What can hang from each mark:
deko: vofem
dotun: keger vofem
zene: keger vofem
vofem: deko dotun zene
fufer: febo keger
forika: deko
keger: deko dotun fufer zene
febo: vofem

Each row was made from one small tree. The marks that hang from a mark follow it in brackets, in alphabetical order. Every link used is in the known rows. Write each row's tree.
Known rows:
zene[keger[fufer] vofem[deko]]: [-0.175  0.361  4.949 -2.085  0.950  1.627  0.464  4.744 -0.506 -1.689
 -0.979 -1.904  2.201 -2.274  0.481  1.113 -0.181  0.413  2.635  1.099
 -1.708 -1.715  1.571  1.804 -1.564]
fufer[febo[vofem]]: [ 0.288 -0.704  0.735 -3.578  2.578 -2.146 -5.474 -1.591  0.622  6.333
  0.220  5.243 -1.252 -5.100  2.021 -1.246 -3.304  0.541  0.447  0.076
  6.799 -1.418 -0.994 -4.761  1.602]
vofem[deko dotun zene[keger[fufer[febo]]]]: [ 1.301  3.872  2.899 -1.959  3.641  5.946  1.819  2.660  1.153 -1.350
 -1.289 -2.305  1.897  5.630  4.700 -3.614  1.044  2.199 -4.291 -2.972
 -3.492 -1.464  1.233 -4.202 -2.370]
zene[keger[deko[vofem] dotun fufer[febo]]]: [-0.290 -0.821 -2.615  0.253 -2.784 -1.941  1.890  0.030 -1.772  1.333
  0.505 -4.424  0.515 -0.249  1.676 -1.459 -1.948 -1.190 -1.238 -0.690
 -0.628  1.445 -6.896  4.748  2.041]
febo[vofem[deko dotun]]: [ 1.765 -1.582  1.133 -1.143  3.801 -0.499 -3.529  0.622  0.217  1.673
 -2.051  2.697 -2.708 -1.380  1.937 -0.536  1.428  3.662 -3.460  2.638
  1.732 -2.766  1.390 -6.407 -0.906]
deko[vofem]: [-0.600 -1.007  5.333 -0.349  0.347 -1.418 -3.341  2.338 -0.323  0.454
  0.786  1.309 -2.141 -6.223 -0.070  2.288 -0.838 -0.737  2.107  0.979
  2.695 -0.134 -2.068  0.251 -1.844]
vofem[deko zene[keger]]: [ 0.127  0.969  5.744  1.647  2.232  3.192 -0.837  2.271  1.172 -2.145
  1.250 -2.077  1.925  2.641  2.576  0.586  2.722  0.692 -2.549 -1.480
 -1.891  0.796  0.999 -2.563 -1.341]
zene[keger[fufer[febo]] vofem[deko dotun]]: [ 2.634  1.764  1.881 -3.469  2.412  2.676  0.989  3.593  0.376 -0.302
 -1.226 -0.758  1.674  1.880  2.198 -2.087 -1.549  1.091  1.329 -2.583
 -2.024 -3.015  2.105 -2.857 -2.069]
zene[keger[deko] vofem[dotun]]: [ 1.437 -4.258  1.156  2.105 -0.730  0.015  2.110  1.369  0.187  3.003
  1.435  0.441  2.176  1.465 -3.310  1.176  0.978 -0.877  1.370 -0.853
  1.110  1.184  0.110 -0.402  1.108]
febo[vofem[dotun]]: [ 0.751 -1.586  0.422 -1.582  3.586 -0.158 -2.821 -1.211  0.874  5.430
 -0.365  4.077 -2.305 -4.578  0.693  0.390 -1.020  3.198 -2.010  3.788
  4.385 -1.863  0.218 -4.207 -0.225]
keger[deko[vofem] dotun fufer[febo]]: [-0.562 -0.742 -2.352 -1.359 -2.340 -3.097  0.288 -0.027 -1.708  0.677
 -2.835 -1.808 -0.698 -1.691 -0.338 -3.000 -0.404 -0.128  0.482  0.465
  1.451  0.834 -6.405  4.373  1.491]
vofem[deko zene[keger[fufer]]]: [-1.328  2.523  5.652 -0.907  1.865  4.808  1.373  3.418 -0.059 -2.642
 -0.741 -3.536  2.255  1.479  3.045 -0.497  2.851  1.762 -2.700  0.728
 -3.422 -0.310  0.440  0.461 -2.158]
forika[deko[vofem[zene]]]: [-3.915 -0.236  7.162  1.437 -1.279 -1.318 -2.705  0.766 -1.046  1.982
  1.039  1.658 -2.122 -5.312 -2.298  2.509  2.725 -1.147 -0.610 -1.790
 -0.028  0.558 -1.530  1.142 -0.020]
vofem[dotun]: [ 2.038 -1.314  2.157 -0.491  4.126  3.027 -1.467 -1.352  2.496  1.375
 -1.592  2.994  0.813 -3.311 -1.197 -0.583 -0.338  1.932  0.156  3.311
  3.283 -1.062  1.136 -3.633 -2.139]
zene[keger[fufer] vofem[deko dotun]]: [ 1.447  0.568  3.217 -1.700  2.193  3.082  2.159  4.395  0.082 -1.603
 -1.569 -1.691  1.443  0.192  0.718  0.267  0.209  2.231  0.790  1.052
 -3.206 -2.581  2.311  0.018 -2.597]
fufer[febo keger[dotun zene[vofem]]]: [ 4.049  3.456 -7.751 -2.843 -3.114 -1.412 -1.890 -5.891  2.812 -0.137
  1.839  0.606  2.262 -0.658 -0.398 -2.019 -0.295 -1.766  7.146  0.333
  2.924  2.176  2.983  1.780  4.833]
dotun[keger[fufer[febo]] vofem[deko zene]]: [-2.104  4.356  1.530 -0.224  0.949 -1.236  1.325  2.459 -1.829 -1.973
 -1.392 -0.084 -1.774  6.038  0.442 -0.732 -4.131 -0.441  0.149 -5.131
 -3.021 -4.097  4.234 -2.404 -3.134]
dotun[keger[deko fufer]]: [-3.174 -3.548  0.530  1.642 -0.393  1.201  1.309 -1.409 -1.228  0.245
 -1.513  1.947  1.771 -1.317 -2.068 -1.594 -1.670 -2.048 -0.163  2.567
  1.377 -1.525 -1.513  1.763  0.366]
zene[vofem[dotun]]: [ 1.577 -1.039  2.690 -1.493  2.148  0.737 -0.836  1.382  1.969  2.072
 -0.923  3.768  0.125 -3.108 -3.557  0.618 -0.454  1.564  4.049  1.472
  2.928 -0.921  2.215 -1.233 -1.678]
keger[deko dotun[vofem] fufer zene]: [ 0.032  0.788 -7.628 -0.189 -2.563 -3.721  3.862 -3.471 -0.875 -0.358
 -2.971 -2.731  0.765 -0.175 -5.108  1.694  1.120  0.488  2.105  3.734
  0.237  2.905  0.674  5.578  1.497]
keger[dotun fufer]: [-0.387  0.458 -1.345 -2.279  2.603  2.208  0.433 -2.719  1.429  0.115
 -3.729 -0.588  1.872 -6.108 -1.253 -1.670 -1.368  3.280  1.076  7.762
  1.973 -0.415 -2.169  4.436 -0.900]
fufer[febo[vofem[deko]] keger]: [ 2.631  0.567 -0.393 -2.891 -0.655 -2.306 -4.928 -2.018 -0.809  1.728
 -0.170  1.154 -1.195 -0.894  4.792 -3.774  0.332 -1.496 -0.104  0.385
  4.263 -3.597  1.730 -6.804  3.516]
vofem[dotun[keger[deko]]]: [-0.137 -5.353 -0.827  4.492  1.000  0.896  0.541 -2.624  0.339  0.939
  0.029  3.567  0.891  2.228 -2.452 -1.127 -1.260 -0.955 -1.706  0.265
  1.358 -1.464  0.041 -3.333 -0.015]

Which tree is each row?
[-3.393 -1.297 -1.346  1.497 -3.790 -1.695  0.360  0.615 -1.783 -2.287
  2.253  0.556 -1.109 -1.014  0.054  2.089 -0.331 -3.301  0.328 -1.119
 -2.056  1.660 -2.156  3.963  1.131]
dotun[keger[deko[vofem] fufer zene]]
[ 0.874  1.301  0.714  2.832  1.806  2.226  0.150 -0.629  1.632 -2.841
  0.577 -3.944  1.835  3.546  2.182 -0.424  2.331  2.757 -3.012  0.624
 -3.137  2.006 -0.658  0.361 -0.426]
vofem[deko zene[keger[dotun]]]
[-0.608  1.775  5.178  2.017  0.843  2.061  0.767  3.637  0.139  0.708
  4.498 -2.031 -1.823  1.537  2.662  2.964  0.291  0.828 -3.217 -2.658
 -2.652  1.397 -1.386 -0.048 -2.189]
deko[vofem[dotun zene[keger]]]
[ 3.370  0.480 -4.184 -0.452 -5.214 -1.749 -0.599 -2.675 -0.468 -0.509
  2.377 -0.548 -0.604  2.904  1.662 -2.109  3.357 -4.538  0.723 -3.633
  1.491  1.993  0.344 -2.817  4.336]
fufer[febo keger[deko[vofem[dotun]] zene]]
[ 0.408  0.441  2.431 -0.939  2.966  0.709 -2.345  1.864  0.340  1.369
 -1.246  1.882 -3.278  2.701  2.310 -0.628  4.038  4.496 -4.913  0.378
 -0.270 -1.108  1.421 -5.129 -1.043]
febo[vofem[deko dotun zene]]
[ 4.046  2.198 -5.736 -0.636 -3.387 -1.379 -1.611 -3.522  1.759 -5.060
  0.010 -2.285  1.390  0.529 -0.848 -0.644  3.993 -0.341  5.286  2.376
 -0.789  1.642  4.136  2.080  3.231]
fufer[keger[dotun zene[vofem[deko]]]]
[-3.937 -3.114  2.266  2.184 -2.854 -1.934  0.686  2.230 -3.339 -0.572
  0.358  0.138 -1.957 -1.688 -1.048  0.867 -2.062 -3.019 -0.088  0.072
 -0.945 -1.485 -3.761  3.712 -0.150]
dotun[keger[deko[vofem] fufer]]
[ 0.548 -3.289 -4.575  3.733  0.094  1.081  0.019 -4.626  1.782 -0.693
  1.660  3.756  1.433  3.006 -1.736  0.324  0.397 -1.517 -1.361 -0.996
  0.081  1.453  1.807 -3.105  1.373]
vofem[dotun[keger[deko zene]]]
[-0.255 -4.310 -3.908  1.595  0.777 -2.589 -2.067 -3.199 -0.623  6.157
  1.196  5.930 -1.815  2.793  0.862 -2.435 -3.991 -0.920 -3.341 -2.827
  3.428 -2.616 -1.163 -6.550  2.758]
fufer[febo[vofem[dotun[keger[deko]]]]]
[ 0.034 -0.550 -6.172 -1.986 -2.823 -1.436  1.743 -2.015  1.137 -0.775
 -2.581 -0.513  2.191 -1.412 -4.957 -0.366  3.407  0.735  4.648  3.402
  0.416  4.166 -0.803  7.556  3.067]
keger[deko dotun fufer zene[vofem]]
[ 4.462  3.004 -8.225 -1.690 -1.394  0.770 -2.085 -8.660  3.332 -0.618
  1.225 -0.345  2.892 -1.204  1.683 -3.329 -0.180 -1.432  3.028  1.871
  3.393  1.937  1.799 -0.738  4.509]
fufer[febo keger[dotun zene]]
[-0.162 -2.410  0.437  0.866 -3.469 -3.370 -2.202  0.618 -0.588 -0.962
  1.466  0.755 -1.009 -2.456 -1.094  2.613  3.947 -2.654  1.314 -1.660
  1.816  4.317 -1.961  1.092  1.832]
keger[deko[vofem] zene]
[-1.787 -3.934 -0.416  4.837 -1.654 -5.016  1.276 -1.329 -2.367  1.684
  0.609  1.900 -0.727  1.466 -5.133  2.949 -3.802 -3.408  1.712 -1.317
  2.038 -1.874  2.282 -1.461 -0.055]
dotun[keger[deko] vofem]
[ 0.135  3.723 -3.324 -1.107  0.692 -2.340 -0.359 -0.876 -0.655 -3.266
 -0.906  0.949 -0.696  2.775  0.950  1.048 -4.918 -1.776  2.188 -4.348
 -2.384 -3.029  5.905 -3.611 -1.768]
dotun[keger[fufer[febo] zene] vofem[deko]]
[ 0.609  2.333 -5.258 -2.613  1.701  2.374  0.129 -4.520  2.996 -1.546
 -1.951 -0.314  2.479 -5.100 -0.489 -0.193  0.450  2.874  1.724  6.271
  0.827  2.612 -0.407  4.750  0.387]
keger[dotun fufer zene]
[-0.342  5.145  3.336 -1.706  1.052 -0.028  2.420  3.910 -1.492 -0.672
 -0.715 -4.140  0.212  4.913  2.196  0.402 -1.764  0.049 -0.775 -4.617
 -2.913 -1.771  3.174 -1.703 -2.578]
dotun[vofem[deko zene[keger[fufer[febo]]]]]
[-2.376  0.249  3.759 -0.392 -1.944  1.159  3.069  4.517 -2.109  0.035
 -1.743 -1.859 -2.418  2.285 -1.411 -0.728  4.808  0.838 -3.056 -0.359
 -1.824  1.211 -3.559  3.470 -1.245]
keger[deko[vofem[dotun zene]] fufer]
[ 0.026  0.207 -1.433  2.449  0.742 -0.186 -1.930 -1.173  1.291 -2.040
  4.596  2.915 -2.838 -0.808  1.450  3.625 -3.001 -1.018 -0.073 -2.389
 -2.077  0.124  1.315 -1.561 -1.478]
deko[vofem[dotun[keger[zene]]]]
[ 0.687 -3.901  2.403  1.598 -1.135 -1.847 -0.359  1.992 -1.378  0.828
 -0.615  0.734 -2.310 -0.531 -2.047  0.693  2.393 -0.586 -1.096 -0.208
  1.680  0.721 -2.962 -0.990 -0.454]
keger[deko[vofem[dotun]]]
[ 0.589  2.362 -4.636 -2.175  3.251  3.932 -0.132 -3.962  2.912 -0.251
  0.797  4.199  1.654  0.284  2.103 -2.041 -4.582 -0.030 -0.112 -1.367
 -0.202 -1.621  2.727 -3.133 -0.930]
vofem[dotun[keger[fufer[febo] zene]]]
[-1.623 -0.574 -4.067 -1.691 -2.717 -1.447  0.004 -0.966  0.219  0.471
  0.778  4.092  2.111  1.676 -2.069 -1.222 -2.085 -3.725  4.549 -4.163
  0.745  0.794  1.330  1.717  2.837]
dotun[keger[deko fufer[febo] zene[vofem]]]
[-0.328  2.700 -1.232  1.357  0.425 -2.654  1.590 -1.450  0.490  1.174
 -0.909 -1.556 -1.500  0.831 -4.008  2.294 -1.162  2.444  1.376  1.717
  0.689  1.261  1.564  2.921 -1.480]
keger[dotun[vofem[zene]]]
[-1.611 -0.610  0.331 -1.581 -3.385 -1.438 -0.025  1.894 -1.361 -1.486
 -0.457 -0.935 -0.630 -3.383 -0.930  1.592  3.852 -1.843  1.115  0.827
  0.182  3.453 -2.708  4.146  1.207]
keger[deko[vofem] fufer zene]
[-2.059  3.508  5.104 -0.483  0.788  3.870  3.175  4.820 -0.535  0.125
  2.493 -3.691 -1.672  0.213  2.985  1.859  0.313  1.644 -3.350 -0.380
 -4.074  0.366 -2.098  3.287 -2.726]
deko[vofem[dotun zene[keger[fufer]]]]
[-1.651 -1.883 -1.219  1.980 -2.818 -1.604  3.027  0.881 -2.341  0.067
  0.511 -5.571  0.366 -2.030  0.129  0.976 -0.099 -0.103 -1.779  2.806
 -2.182  2.069 -6.866  7.398  1.417]
zene[keger[deko[vofem] dotun fufer]]
[ 2.274  0.317 -1.706  3.235  1.278 -3.150  1.253 -0.959 -0.649 -1.313
  0.010 -4.813  0.254  1.070 -0.680  3.386 -2.911  1.437  0.068  1.404
 -1.743 -1.018  2.083 -0.751 -1.483]
zene[keger[dotun[vofem[deko]]]]
[ 1.533  1.112  4.194  2.018  3.398  4.722  0.598  2.201  1.544 -2.135
  0.766 -1.972  1.283  5.029  2.817 -0.344  3.197  2.311 -4.414 -1.514
 -3.069  0.114  2.004 -4.534 -2.400]
vofem[deko dotun zene[keger]]
[-5.697 -0.729  3.722  2.344 -3.615 -0.626  1.919  3.539 -2.994 -1.015
  1.320 -0.500 -2.427  2.465 -0.558  0.565  0.628 -2.079 -1.902 -2.030
 -2.947  0.249 -3.632  5.035 -0.160]
dotun[keger[deko[vofem[zene]] fufer]]
